Each row was made from one walk, in order. Every step used is in the known rows, and no mark comes twice. Write each row's walk.
Known rows:
giradir > fepez > dume > taloti > lifik > logabi: [-0.15  1.69 -1.11 -0.92 -0.01  0.25  0.03 -0.40 -4.42 -0.46  0.03 -1.18
  5.63 -0.43  2.15  0.90  0.53 -0.87  1.95  0.13  0.46  0.35 -7.34]
dume > fepez: [ 1.01 -0.32  0.08  0.04  0.91 -0.36  3.98 -0.04  1.38  0.72  1.16  2.33
 -1.96 -0.27  0.33 -2.39 -0.96 -2.40  2.90  0.25  0.20  0.45  4.68]
mezu > dume > taloti > lifik > logabi > giradir > fepez > zufa: [-0.20  1.04 -1.03 -0.07 -0.03 -0.83 -0.70 -2.41  0.99 -0.78  1.91 -0.97
  0.49  1.05  1.90 -0.78 -0.64 -1.08  2.91  0.57  1.90 -0.35 -1.11]
fepez > dume > taloti: [ 1.59  2.22  0.50 -1.51 -0.91  0.64  1.54 -0.17  0.62  0.92 -0.36  1.09
 -1.41  1.53 -2.84  6.46 -2.53 -0.96 -0.14 -1.63 -2.10  0.17 -2.94]
fepez > dume > taloti > lifik > logabi > giradir: [ 0.49 -0.45 -0.72 -0.70 -0.42  0.46 -3.21 -0.34  0.55 -0.52 -0.59 -0.40
  0.65 -0.83 -0.35  0.48  2.47 -0.38 -1.30  1.15 -1.05 -0.59 -3.27]
gupi > mezu > lifik > logabi > dume > fepez > zufa: [ 0.56  0.30  0.49  1.16 -0.71  0.84  1.45 -1.67  0.81  0.54  3.50  0.57
  1.81  0.91  3.52 -1.37 -0.70  1.60  0.88  0.02  0.48 -0.10  3.11]
mezu > dume > taloti: [-0.05  0.88  0.29 -0.98  0.16 -0.12 -0.03  2.33  0.00  0.16 -0.69  2.03
 -4.11  1.28 -4.39  4.83 -3.80 -0.87 -0.33 -1.35  0.33  0.17 -3.30]
lifik > logabi > giradir > fepez > dume > taloti: [ 0.34  1.31 -0.46 -0.82 -1.10 -0.50  0.62 -1.24  0.94 -0.10  0.92  0.95
 -0.75  0.81 -1.15  3.31 -1.55 -1.93  2.68 -1.50 -1.08  0.79 -3.39]
logabi > giradir > fepez > dume > taloti: [ 0.88  1.24  0.10 -0.30 -1.02 -0.70  1.42 -0.91  2.73  0.16  0.58  0.61
 -1.74  1.41 -1.66  4.01 -2.16 -1.87  2.66 -1.60 -1.64  0.70 -1.64]
logabi > giradir > fepez: [-0.52 -0.91 -0.16  1.11  0.66 -1.34  2.18 -1.53  2.72 -0.61 -0.01 -0.01
 -3.35 -0.31 -0.34 -4.36  0.67 -1.21  3.11  0.29  0.03  0.67  5.81]
lifik > mezu > dume > taloti: [-0.74  0.72  0.35 -1.50  0.17 -0.47 -0.36  2.13 -1.28 -0.14 -1.45  1.51
 -5.52  1.49 -3.64  3.12 -3.05  0.64  0.33 -1.57  0.28 -0.30 -0.23]
taloti > lifik > logabi > dume: [-0.31 -0.77  0.28  0.14 -0.11  0.81 -0.51  0.94 -1.39 -1.03  0.32  0.40
  4.80 -1.17  0.21  2.26  0.67  1.09 -2.73 -0.44 -1.17 -0.50 -3.64]
logabi > giradir: [ 0.46 -1.41  0.35 -0.33  0.52  0.00 -0.49 -0.65  3.38  0.14 -1.31  0.84
 -5.76 -0.19 -3.00 -2.11  1.69  0.39 -1.93  1.09 -1.10 -0.48  6.06]
taloti > lifik: [ 0.89  0.52  0.08  0.12  1.29  0.69  0.73  0.76 -1.72  0.03 -2.21 -1.64
  2.50 -0.31  0.64 -1.05  1.57  0.52 -1.72  1.68 -0.13 -0.72 -1.74]
fepez > dume > taloti > lifik > mezu > gupi: [-0.18 -0.51  1.13 -1.31  0.24 -0.18  0.51  1.42 -3.12  0.94 -2.25 -2.79
 -3.09  1.11  0.24  1.02  1.09  4.21 -4.93  0.38  0.37 -0.39  1.49]
giradir > fepez > dume > taloti > lifik: [ 0.91  1.97 -0.35  0.69 -0.12 -0.01  1.02  0.59 -0.76 -0.25 -0.47 -1.73
  4.86  0.60  1.58  3.31 -1.01 -1.36  1.70 -0.12 -0.66  0.08 -6.63]
taloti > lifik > mezu > dume > fepez > giradir: [ 1.15 -0.81 -0.17  0.85 -0.81  0.35 -0.93  0.16  5.47  0.72  0.35 -0.01
  2.05 -1.66  0.28 -1.68  1.16 -2.97 -1.45  0.59  1.04 -0.22  4.83]
dume > taloti > lifik > logabi > giradir: [-0.43 -0.81 -0.91 -0.50  0.48  0.11 -3.86 -0.15 -1.03 -0.58 -0.93  0.28
 -1.19 -0.75 -0.73 -1.42  1.95  0.03 -0.24  1.64  0.15 -0.61 -2.48]
fepez > dume > taloti > lifik > mezu: [ 0.44  1.40  0.15 -0.86  0.18  0.04 -0.50  0.58 -2.82 -0.32 -2.51 -1.71
 -0.01  0.83  0.90  1.03  0.62  1.81 -0.33  0.01 -1.16 -1.21 -0.27]
gupi > mezu: [-1.23  0.23  0.88 -0.13  0.82  0.74  0.68  0.25 -3.43  1.61 -1.70 -0.71
 -4.31  1.11 -1.77 -3.52  0.20  3.60 -1.75 -0.51 -1.64  0.03  5.36]

Write each row's walk:
[-1.61  0.64 -0.82 -0.67  0.60  0.59 -2.81  1.78 -6.25 -0.08 -0.80 -0.76
  2.33 -0.16  0.40 -0.54  0.13  1.48 -0.86  0.25  0.87 -0.13 -7.28] -> gupi > mezu > dume > taloti > lifik > logabi
[ 1.51 -0.79  0.69  1.02 -1.45  0.98  0.25 -1.19  7.28  1.14  2.30  2.56
  2.03 -1.40 -1.27  1.38 -0.39 -3.46 -0.60 -0.94 -0.73  0.51  5.32] -> logabi > dume > fepez > giradir
[ 0.31 -1.28  0.45  2.31 -1.87  1.42 -1.58 -0.63  4.22  1.14  2.42  1.23
  4.12 -1.92  0.59 -0.87  0.92 -0.93 -1.46 -0.40  0.27  0.99  3.11] -> gupi > mezu > lifik > logabi > dume > fepez > giradir
[-1.01 -1.54  1.49 -2.03  1.11 -0.20  2.05  0.43 -3.28  1.22 -2.56 -1.52
 -7.75  0.75 -1.71 -3.07  1.26  5.27 -4.73  0.32  0.90 -0.19  8.30] -> lifik > mezu > gupi
[-0.95 -0.99 -1.03  0.65  0.93 -1.10  0.32 -1.40 -0.24 -1.16  0.08 -0.94
  0.65 -1.18  1.92 -5.30  2.15 -0.96  3.32  1.29  0.97  0.48  0.94] -> taloti > lifik > logabi > giradir > fepez
[-0.16 -0.55  0.28 -0.43  0.67 -0.19  0.20  2.93 -0.49 -0.91 -2.41 -2.08
 -1.21 -0.37 -0.67 -1.27  1.33  1.58 -3.42  0.62  0.15 -1.23  1.76] -> taloti > lifik > mezu > dume
[ 1.78 -0.09  0.13  0.01 -0.79  1.01  0.94 -1.97  5.43  1.71  1.01  1.92
  0.61 -1.47 -0.89 -1.37  0.35 -3.72  0.25  0.06  0.56  0.49  6.39] -> dume > fepez > giradir
[-0.85  0.62  0.24 -1.07 -0.32  0.41 -0.94  0.62 -1.88 -0.23  0.83  3.39
 -0.93  0.94 -2.80  5.98 -3.19  0.06  0.89 -2.06 -0.92  0.33 -4.45] -> lifik > logabi > dume > taloti
[-1.64 -0.85 -1.20  0.91  0.41 -1.58 -0.85  0.34  0.59 -1.43  0.47 -0.28
  0.02 -0.67  0.76 -2.58  0.02 -1.90  3.19  0.33  1.57  0.62 -2.53] -> mezu > dume > taloti > lifik > logabi > giradir > fepez
[ 0.22 -1.18 -0.18  1.11  0.22 -0.06  1.46  1.08  0.88 -0.50  2.61  2.21
  4.03 -1.23  2.64 -0.24 -0.45 -2.15  1.72 -0.07 -0.28  0.12 -0.95] -> taloti > lifik > logabi > dume > fepez
[-0.60  0.47  0.46  0.34 -0.80  0.63 -1.21  1.35 -1.46 -0.56  0.87  2.32
  0.84  0.41 -2.10  5.39 -2.71  0.91 -0.03 -1.35 -0.01  0.55 -5.76] -> mezu > lifik > logabi > dume > taloti
[ 0.33  0.95 -0.81 -0.25  0.45 -0.38  0.55 -4.14  0.42 -0.59  1.34 -1.63
  1.14  0.50  3.28 -3.74  1.28 -0.27  2.70  1.40  1.36 -0.48  2.35] -> taloti > lifik > logabi > giradir > fepez > zufa
[ 1.61 -0.28  0.03  1.11 -1.65 -0.02  2.37 -1.50  3.65 -0.53  0.72 -2.35
  2.83 -1.13  0.99 -1.05  2.57 -0.50 -0.19  0.39 -1.17  0.80  0.73] -> mezu > lifik > logabi > giradir > fepez > dume
[-2.49 -0.99 -1.02  1.42  0.42 -1.57 -1.82  0.62 -0.85 -0.87  0.48 -0.96
 -0.65 -0.37  0.95 -4.13  0.19 -0.23  2.59  0.03  0.88  0.69 -1.59] -> gupi > mezu > dume > taloti > lifik > logabi > giradir > fepez
[-0.73  0.34  0.35 -0.21  0.57 -0.26 -1.37  1.44 -2.64 -0.95 -1.94 -0.30
 -0.42  0.96  0.32  1.27 -0.41  2.41  0.21 -0.40 -0.84 -1.24 -0.14] -> logabi > dume > taloti > lifik > mezu
[-0.57 -1.66  0.47  2.36 -0.39  0.16  1.10  1.49  0.39  0.06  2.71  1.85
  2.03 -1.02  2.09 -2.01 -0.60  0.44  1.08 -0.48 -0.17  0.80  1.27] -> gupi > mezu > lifik > logabi > dume > fepez
[-0.58  1.15 -1.00 -1.59  0.89  0.75 -1.52  0.16 -5.97 -0.23 -0.99  0.09
  3.22 -0.33  0.81  0.27  0.34  0.27  0.57  0.75  1.10 -0.18 -6.81] -> dume > taloti > lifik > logabi
[-1.25 -0.84  1.00 -1.19  1.34 -0.42 -0.11  1.69 -4.64  0.84 -2.71 -1.93
 -4.90  1.02 -0.14 -1.15  0.58  4.67 -3.70  0.89  1.52 -0.38  2.38] -> dume > taloti > lifik > mezu > gupi
[-1.37 -1.38  1.41 -0.37  0.65 -0.54 -0.54  2.30 -3.19  0.39 -1.77 -1.52
 -3.75  0.96 -0.44  1.12  0.17  4.94 -4.79  0.07  0.45 -0.41  1.67] -> logabi > dume > taloti > lifik > mezu > gupi
[ 1.06 -0.91 -0.19  1.17 -1.29  1.11 -1.42 -0.90  4.87  0.57  2.20  1.48
  5.73 -2.35  0.85  0.42  0.91 -3.42 -0.87 -0.20  0.15  0.28  1.14] -> taloti > lifik > logabi > dume > fepez > giradir
[ 0.60  0.86 -0.12 -0.36  0.24 -0.54  2.33 -4.31  2.72  0.02  1.39 -0.56
 -2.47  1.33  1.03 -2.70 -0.08 -0.41  2.93  0.43  0.54 -0.25  6.82] -> logabi > giradir > fepez > zufa
[ 0.86  1.01 -0.39  1.09 -0.25 -0.47 -0.53  0.51  1.22 -0.40 -0.42 -1.54
  2.99  0.37  1.21  2.59 -0.23 -1.53  1.20  0.35 -0.95 -0.22 -5.28] -> logabi > giradir > fepez > dume > taloti > lifik
